What can hang from each mark:
lebug: nuno tufo
makitaf: fenufoz tufo
fenufoz: makitaf noni
nuno: lebug makitaf
tufo: gagom lebug makitaf noni
noni: fenufoz nuno tufo
gagom: fenufoz tufo

Known rows, with every way that one mark hangs from another:
(lebug nuno (tufo (makitaf fenufoz) noni)): -5 -9 1 -4 9 -7 -13 15 5 3 24 -20 8 7 21 -1 4 -7 2 -20 -5 -9 -4 6 22 -7 6 -9 -5 -9 1 7 -24 17 5 -5 1 -3 -21 3 2 10 -2 6 8 24 9 -13 9 -4 -8 -4 2 -3 10 -3 8 21
(lebug nuno): 4 2 16 -6 9 -8 -15 0 3 -3 5 -1 13 -3 13 -20 -3 0 -11 5 4 4 34 -2 -7 -6 -1 -7 -7 5 -5 15 -8 -3 1 5 4 -7 -2 8 0 -20 5 -1 -1 7 -7 -4 6 1 -2 6 -4 -5 5 -8 2 -7
(fenufoz makitaf (noni tufo)): -1 -1 -13 8 6 -23 0 -36 7 16 3 -2 1 6 -24 12 11 13 20 20 0 11 22 17 -3 6 -9 10 9 4 -6 -7 4 -5 -14 6 -2 9 19 -9 4 1 5 9 7 -5 -1 2 1 13 -6 -16 -14 3 -16 30 -21 -2
(gagom fenufoz (tufo (lebug nuno))): -5 -2 16 7 -7 1 1 0 -3 -13 -1 1 24 19 13 -27 13 -15 -2 -27 9 -8 15 -2 -6 -4 -16 6 -9 17 4 -7 -11 -1 -11 2 6 0 6 8 -9 -10 -1 1 -6 -5 4 14 3 -16 -22 15 20 -25 -7 -13 9 -21
(nuno (lebug (tufo gagom))): 15 9 5 -9 -8 -7 10 17 -11 -18 -2 42 -5 -26 -17 -23 -24 -14 5 5 5 16 11 -16 -2 8 12 -10 -1 0 -14 3 0 9 18 5 6 7 -11 -1 -1 -20 22 4 -11 9 11 -5 6 18 7 7 -3 10 4 20 -1 -4
(noni fenufoz tufo): 1 8 -4 8 5 7 -15 -10 8 2 -36 -4 -2 12 4 9 -5 5 -9 5 -9 -12 39 6 -12 -8 -8 11 -14 21 -17 5 13 -10 10 11 8 -5 41 4 -2 6 5 7 9 -1 -8 13 1 -9 -5 -13 -10 0 2 -11 -10 -12
(nuno (makitaf fenufoz)): 7 5 3 8 7 0 7 5 -4 9 3 -31 10 -9 16 -5 -3 -8 -15 8 13 -3 -1 10 -10 5 8 11 -14 0 -5 1 -10 -6 2 21 9 -7 14 4 -2 6 -8 -11 -13 -1 -13 -7 6 -2 3 10 -23 -3 13 -17 11 5
(lebug tufo): 0 2 10 10 8 -8 -7 8 -1 0 1 4 9 -15 5 -19 -28 -14 4 5 1 11 32 -8 2 11 4 -4 -7 -6 -16 31 -3 2 16 12 23 -9 -3 1 7 -12 15 14 4 18 0 -8 7 10 -2 6 -6 0 4 6 1 -7
(makitaf fenufoz): 14 -3 17 10 -2 -1 7 6 5 8 3 -16 18 -6 10 -3 -3 -7 -14 -1 2 -3 19 11 -15 -4 8 7 -15 -1 -7 13 -10 -8 5 13 19 9 14 -2 -1 2 11 2 -11 1 -5 -4 7 -5 -11 3 -14 4 14 -15 3 -2
(lebug (tufo gagom makitaf (noni nuno))): 7 -8 -27 -12 -3 21 2 17 1 18 0 10 -23 -7 10 9 -11 11 5 -2 -7 4 -15 -9 11 5 18 -6 12 -27 -1 -1 16 10 7 -13 -11 -9 -14 -12 7 -17 -14 16 8 6 4 -6 -7 9 17 -8 18 13 0 13 -18 19
(tufo gagom makitaf (noni nuno)): 11 -16 -13 -15 -9 30 6 10 6 13 -2 4 -18 -10 11 21 9 19 -6 -1 -1 -2 -21 -2 2 -7 12 -1 12 -26 4 -10 27 -4 -4 -13 -17 -9 -9 -11 4 -17 -20 -2 8 -12 -6 -2 -13 3 14 -12 25 18 -2 -4 -18 11
(fenufoz (noni nuno)): 4 3 1 14 8 -1 -15 -13 0 2 -6 2 0 -9 8 2 3 9 5 5 6 17 25 11 -8 2 10 -4 8 -12 -4 3 9 -10 -8 0 3 14 8 1 6 -10 -5 7 -3 -4 -6 7 4 1 -4 6 2 -5 -14 16 -19 -8
(lebug (nuno (makitaf fenufoz)) (tufo noni)): -4 -2 -12 -10 16 -13 -14 19 -6 -13 20 -32 9 11 29 -13 -15 -9 -8 -12 5 -5 -6 8 4 6 14 -6 -9 2 -7 6 -33 20 7 6 -3 -12 -12 16 5 30 -7 2 -4 21 6 -15 13 -11 -4 -3 -19 -7 2 2 9 26
(gagom (fenufoz makitaf noni) (tufo (lebug nuno))): -13 1 5 13 -4 -22 1 -22 -2 -1 22 -8 27 23 -14 -12 28 -4 15 -7 5 0 1 9 -1 -3 -21 6 11 18 15 -18 -12 7 -28 -5 -2 12 -4 8 -7 5 -4 1 0 -6 10 13 4 -5 -18 10 16 -29 -25 13 11 -22
(tufo gagom (noni (fenufoz makitaf))): -3 -15 -14 -8 -4 9 6 0 5 3 -6 -27 -1 9 -24 14 0 17 -13 14 -11 -10 -23 0 -9 -2 5 2 -3 11 0 -6 21 -2 3 -8 -8 -5 4 -7 5 7 3 -1 11 6 3 -5 -2 -6 16 -22 -3 10 -7 -13 5 1
(fenufoz (makitaf tufo)): -1 9 13 12 -8 -3 12 -12 3 20 9 0 8 -24 -9 -1 5 -4 9 21 -10 10 -4 -3 -1 11 -15 7 4 2 -5 28 8 -24 -3 -1 24 -12 12 -9 -3 8 5 7 4 2 -6 -6 3 -1 -4 0 -15 10 6 8 0 -19
(nuno (lebug (tufo gagom makitaf noni))): -1 -14 -1 -23 -5 -16 10 11 0 -10 14 36 -18 -7 -14 3 -14 -4 7 0 1 6 -23 -16 12 3 10 -8 9 -11 -6 -12 5 3 9 -6 -14 3 -21 -9 7 -21 3 -8 -4 11 8 -5 -8 13 9 -1 20 21 10 19 0 30
(makitaf tufo): 5 2 19 13 -14 3 5 0 3 5 -11 9 6 -24 11 -8 -4 -10 4 11 -1 8 9 -9 -3 15 -7 9 -4 0 -12 30 6 -20 4 4 24 -9 17 -1 0 -4 11 2 4 -5 -5 11 2 -10 -5 5 -14 0 4 -2 2 -12
(lebug nuno (tufo makitaf)): -8 6 7 0 14 -9 -22 11 5 4 19 8 2 0 13 -12 -8 -9 13 10 1 6 33 -9 17 -6 -3 -9 -3 -10 -4 19 -8 7 4 -2 4 -12 -19 5 -2 -15 -7 7 3 28 -1 -13 2 16 1 4 13 -11 16 9 7 1
(gagom (fenufoz noni)): 2 -11 14 17 3 -7 -6 -14 9 -9 -6 -12 21 5 1 -3 3 2 9 10 14 10 6 11 -20 11 2 0 -6 4 -2 -7 -4 -12 -8 6 5 14 10 -2 2 3 5 1 -1 -13 6 27 3 2 -9 6 2 -12 -28 3 -12 -8
(nuno lebug (makitaf fenufoz tufo)): 1 22 10 12 -9 -16 9 2 -10 -1 8 10 4 -23 14 -4 3 -12 -5 -10 8 2 -23 0 -6 12 -1 1 -7 7 -2 5 -20 -10 3 8 15 8 10 4 -4 19 0 -17 -22 -3 -8 0 9 -13 -3 11 -30 1 19 2 10 4
(tufo gagom lebug): 9 -8 10 -18 -8 12 18 10 1 -4 -5 8 -11 -10 -13 -1 -18 -7 -8 6 2 2 9 -11 -1 -4 0 0 2 -7 5 10 13 -6 3 5 -9 -3 -4 -7 -8 -20 20 -13 3 -12 -5 -2 -4 7 9 4 4 6 5 -26 0 -8
(tufo lebug makitaf noni): -15 -24 15 -23 7 -9 12 -7 16 -4 9 1 -11 15 0 15 -6 2 -4 -1 -4 -2 -3 -7 9 -10 -5 3 8 -17 9 0 17 -10 -11 1 -10 -6 -22 -8 11 -10 -2 -12 4 -1 -9 2 -16 2 -6 5 29 18 15 -19 -1 19

Rows:
9 -2 -6 -16 0 7 18 4 9 12 11 -13 24 9 -21 -4 12 4 -3 -3 -7 0 -16 -7 -5 -12 -3 -9 7 12 24 -10 -3 5 -11 -12 -10 -3 -14 3 -12 -14 6 7 2 -12 7 -4 0 12 10 3 10 -12 -5 -17 11 -25 | (tufo (gagom (fenufoz makitaf)) (lebug nuno))
-8 7 8 -6 18 -20 -10 -8 -9 -14 24 -26 3 17 10 -3 7 -9 -3 -4 13 -5 7 15 1 -5 -5 -2 2 0 17 -14 -28 9 -12 7 -12 18 -17 12 -5 16 -4 -20 -6 -8 -6 -4 6 0 -9 12 -20 -24 -1 -14 15 6 | (tufo (lebug (nuno (makitaf (fenufoz noni)))))
6 35 -23 1 3 7 -14 5 -10 15 -8 23 -6 -7 -36 -4 -2 14 -1 -8 -14 6 3 -2 -2 -10 7 -15 9 14 -1 -10 8 12 18 -18 6 11 -8 13 -3 -5 1 14 -10 21 10 -20 3 9 22 -3 -4 6 -2 25 2 -21 | (noni (fenufoz makitaf) (nuno (lebug (tufo gagom))))
12 -24 -16 -3 -1 8 18 11 5 4 3 -22 22 6 -17 -5 -4 3 6 3 -11 3 -42 -4 -5 11 13 -2 5 3 -1 2 -2 7 0 -7 1 -13 -7 -7 5 9 8 20 11 6 19 2 2 8 7 -19 10 10 -23 9 -6 2 | (lebug (tufo (gagom (fenufoz makitaf)) noni))
-7 -1 4 33 -19 15 -2 -13 -12 26 15 2 -2 -7 17 9 29 4 7 -16 15 -7 2 24 9 -3 -1 17 -1 -16 5 -18 -5 1 -13 0 2 20 11 -15 -6 -1 -19 2 -5 -5 -6 2 4 -9 -11 6 13 -19 0 19 0 -2 | (gagom (tufo (makitaf (fenufoz (noni nuno)))))
-9 -11 -2 -1 8 -8 -8 -14 10 4 -2 -33 5 20 -18 11 -2 10 -13 15 -14 -2 -4 6 -10 -4 -1 6 -5 14 -5 3 16 -8 -2 -4 8 -1 6 2 13 8 -5 0 6 15 -1 -5 -3 -13 3 -10 4 11 -3 -5 3 -2 | (tufo (noni (fenufoz makitaf)))
-4 8 -13 7 12 13 -29 7 -3 -8 -23 -12 -2 12 16 0 -17 7 -6 -14 -17 1 16 2 -7 -2 9 -1 0 -1 -9 12 9 5 14 -4 15 1 0 17 13 21 -3 22 1 28 7 2 2 -17 -1 -8 3 4 -9 11 -6 5 | (lebug (tufo (noni fenufoz nuno)))
7 13 -7 -2 3 12 1 -7 8 16 -24 17 -12 6 6 3 -3 5 -4 -21 -19 8 37 0 5 -12 -4 5 10 -5 5 -2 14 -7 0 8 2 4 20 10 2 -5 2 9 -7 -12 -9 2 -3 -2 -8 4 3 5 5 3 -24 -9 | (noni nuno (tufo lebug))
1 4 -17 -17 -7 11 -11 1 -2 -5 -17 24 -23 4 -2 24 10 23 -13 -5 -4 -6 -28 -3 0 -21 11 -8 11 2 5 -27 23 3 6 -18 -22 15 -17 1 10 -13 -17 -7 -9 -2 3 1 -18 -4 18 -3 26 21 10 0 -5 17 | (tufo gagom makitaf (noni fenufoz (nuno lebug)))
-16 -18 8 -3 7 5 -14 -6 14 -6 -8 -18 -8 23 9 19 2 10 -11 8 1 -13 -1 5 1 -12 1 3 -4 -2 -4 5 20 -10 -1 0 1 -7 -4 -2 9 1 -13 -4 6 8 -6 2 -11 -12 -1 -11 16 11 8 -21 6 13 | (tufo makitaf (noni fenufoz))
-1 -3 -3 6 -2 2 -10 11 -4 1 25 -1 -1 -5 2 3 12 -2 18 5 8 -5 -6 2 18 1 4 -12 -5 -20 14 -6 -24 21 2 -10 -11 5 -21 -13 -10 0 0 6 9 4 15 -17 8 15 9 -9 -3 -20 -1 9 10 11 | (lebug nuno (tufo gagom (makitaf (fenufoz noni))))
-9 -10 11 16 -11 3 13 -8 5 11 -4 3 14 16 5 -6 16 -11 3 -15 9 -8 -3 3 5 -6 -20 17 -9 -1 5 -7 5 -12 -13 2 7 -4 5 -6 -3 -12 -12 -4 -2 -10 -7 16 -8 -1 -18 18 36 -14 2 -18 9 -13 | (gagom fenufoz (tufo lebug makitaf))
7 7 14 -7 -16 16 25 24 -11 -2 4 7 3 -9 14 -1 9 -12 -5 -11 -4 -8 -18 -8 10 -1 -12 -1 -6 -3 16 10 -21 12 2 -5 -2 -3 -2 -6 -20 9 19 -2 6 -14 5 -7 8 -16 5 -3 -26 -13 18 -25 14 -16 | (makitaf fenufoz (tufo gagom (lebug nuno)))
0 -14 0 -5 -8 8 18 -7 10 -4 -1 2 4 16 -14 14 13 4 15 9 12 -3 -26 -2 4 0 -4 1 7 -15 19 -22 3 -6 -16 -9 -19 10 -15 -20 -5 -14 -2 -6 8 -25 6 17 -12 17 5 6 26 -6 -14 -18 0 -8 | (tufo (gagom (fenufoz noni)) lebug makitaf)
-6 4 -19 -14 7 -6 -12 6 -13 -33 -11 4 -17 2 -16 -9 -25 0 -8 1 4 0 -21 -9 -2 13 14 -11 -7 17 -14 -10 9 14 19 -4 -13 -6 -12 9 11 12 0 -13 -5 16 1 0 -2 -5 20 -3 -4 11 4 8 8 22 | (nuno (lebug (tufo gagom (noni fenufoz))) makitaf)
5 22 -23 12 -15 46 -11 13 -17 7 -34 -6 -17 -21 16 6 4 13 -4 14 -1 -7 -24 -6 -5 14 0 0 -3 1 4 10 22 -5 10 -10 -5 -23 14 6 -4 17 -17 -1 2 -18 -14 -1 -4 -16 16 -2 -18 -5 3 -13 -6 -12 | (noni fenufoz (nuno (makitaf (tufo gagom))))
-13 4 -14 -15 19 -20 -10 -20 2 -15 2 2 -16 24 4 -3 0 4 12 3 8 1 27 8 5 -5 -17 -3 11 4 10 -14 -12 5 -16 9 -23 3 3 14 0 6 -5 -11 -1 -15 -10 1 0 8 -3 5 -10 -18 -11 6 -5 17 | (fenufoz (noni (tufo (lebug (nuno makitaf)))))
-3 11 9 1 8 -28 3 -2 3 3 16 40 -7 -14 -11 -14 -8 -7 12 3 3 15 18 -12 9 -5 -5 -9 6 -6 -10 10 -5 -3 8 5 8 8 -22 -1 3 -26 0 -2 -12 25 3 -11 -2 23 5 17 14 11 19 20 3 6 | (nuno (lebug (tufo makitaf)))
13 11 -1 -2 -19 8 16 8 -12 -11 -11 22 2 -22 2 -13 6 -8 3 4 12 3 -48 -13 -13 24 6 1 1 8 4 -11 -3 -11 3 -1 -7 -9 6 -1 -5 0 1 -12 -17 -21 4 21 -2 0 8 8 -12 0 -3 1 -1 -6 | (nuno lebug (makitaf (tufo (gagom fenufoz))))
-6 11 -15 11 7 2 -14 -24 11 21 -16 -15 5 14 -22 11 5 13 -2 9 -18 -6 20 12 -4 -17 -15 15 -3 27 -8 4 11 -9 2 3 12 -6 34 5 -4 7 6 13 11 3 -6 -3 1 -2 -2 -20 -7 0 -1 0 -7 -14 | (noni (fenufoz makitaf) tufo)
-7 -5 5 8 3 -19 11 -14 5 -5 -5 -5 -3 17 -6 15 -3 -7 7 -10 3 -7 24 16 -1 -7 -13 13 -3 -1 7 -9 -12 0 -10 11 2 24 23 -2 -6 21 12 0 6 -18 2 3 4 -5 -18 -2 -18 -8 -8 -3 0 5 | (makitaf (fenufoz (noni (tufo lebug))))
8 -1 -2 -11 -21 -4 25 13 -15 -17 4 7 -11 -20 8 8 3 -10 -9 -6 8 -5 -57 -5 -5 21 14 4 3 1 -1 -16 -8 2 3 -3 -6 0 3 -3 1 25 3 -24 -6 -13 2 2 5 -17 6 -3 -26 13 8 -1 3 22 | (nuno lebug (makitaf fenufoz (tufo gagom noni)))
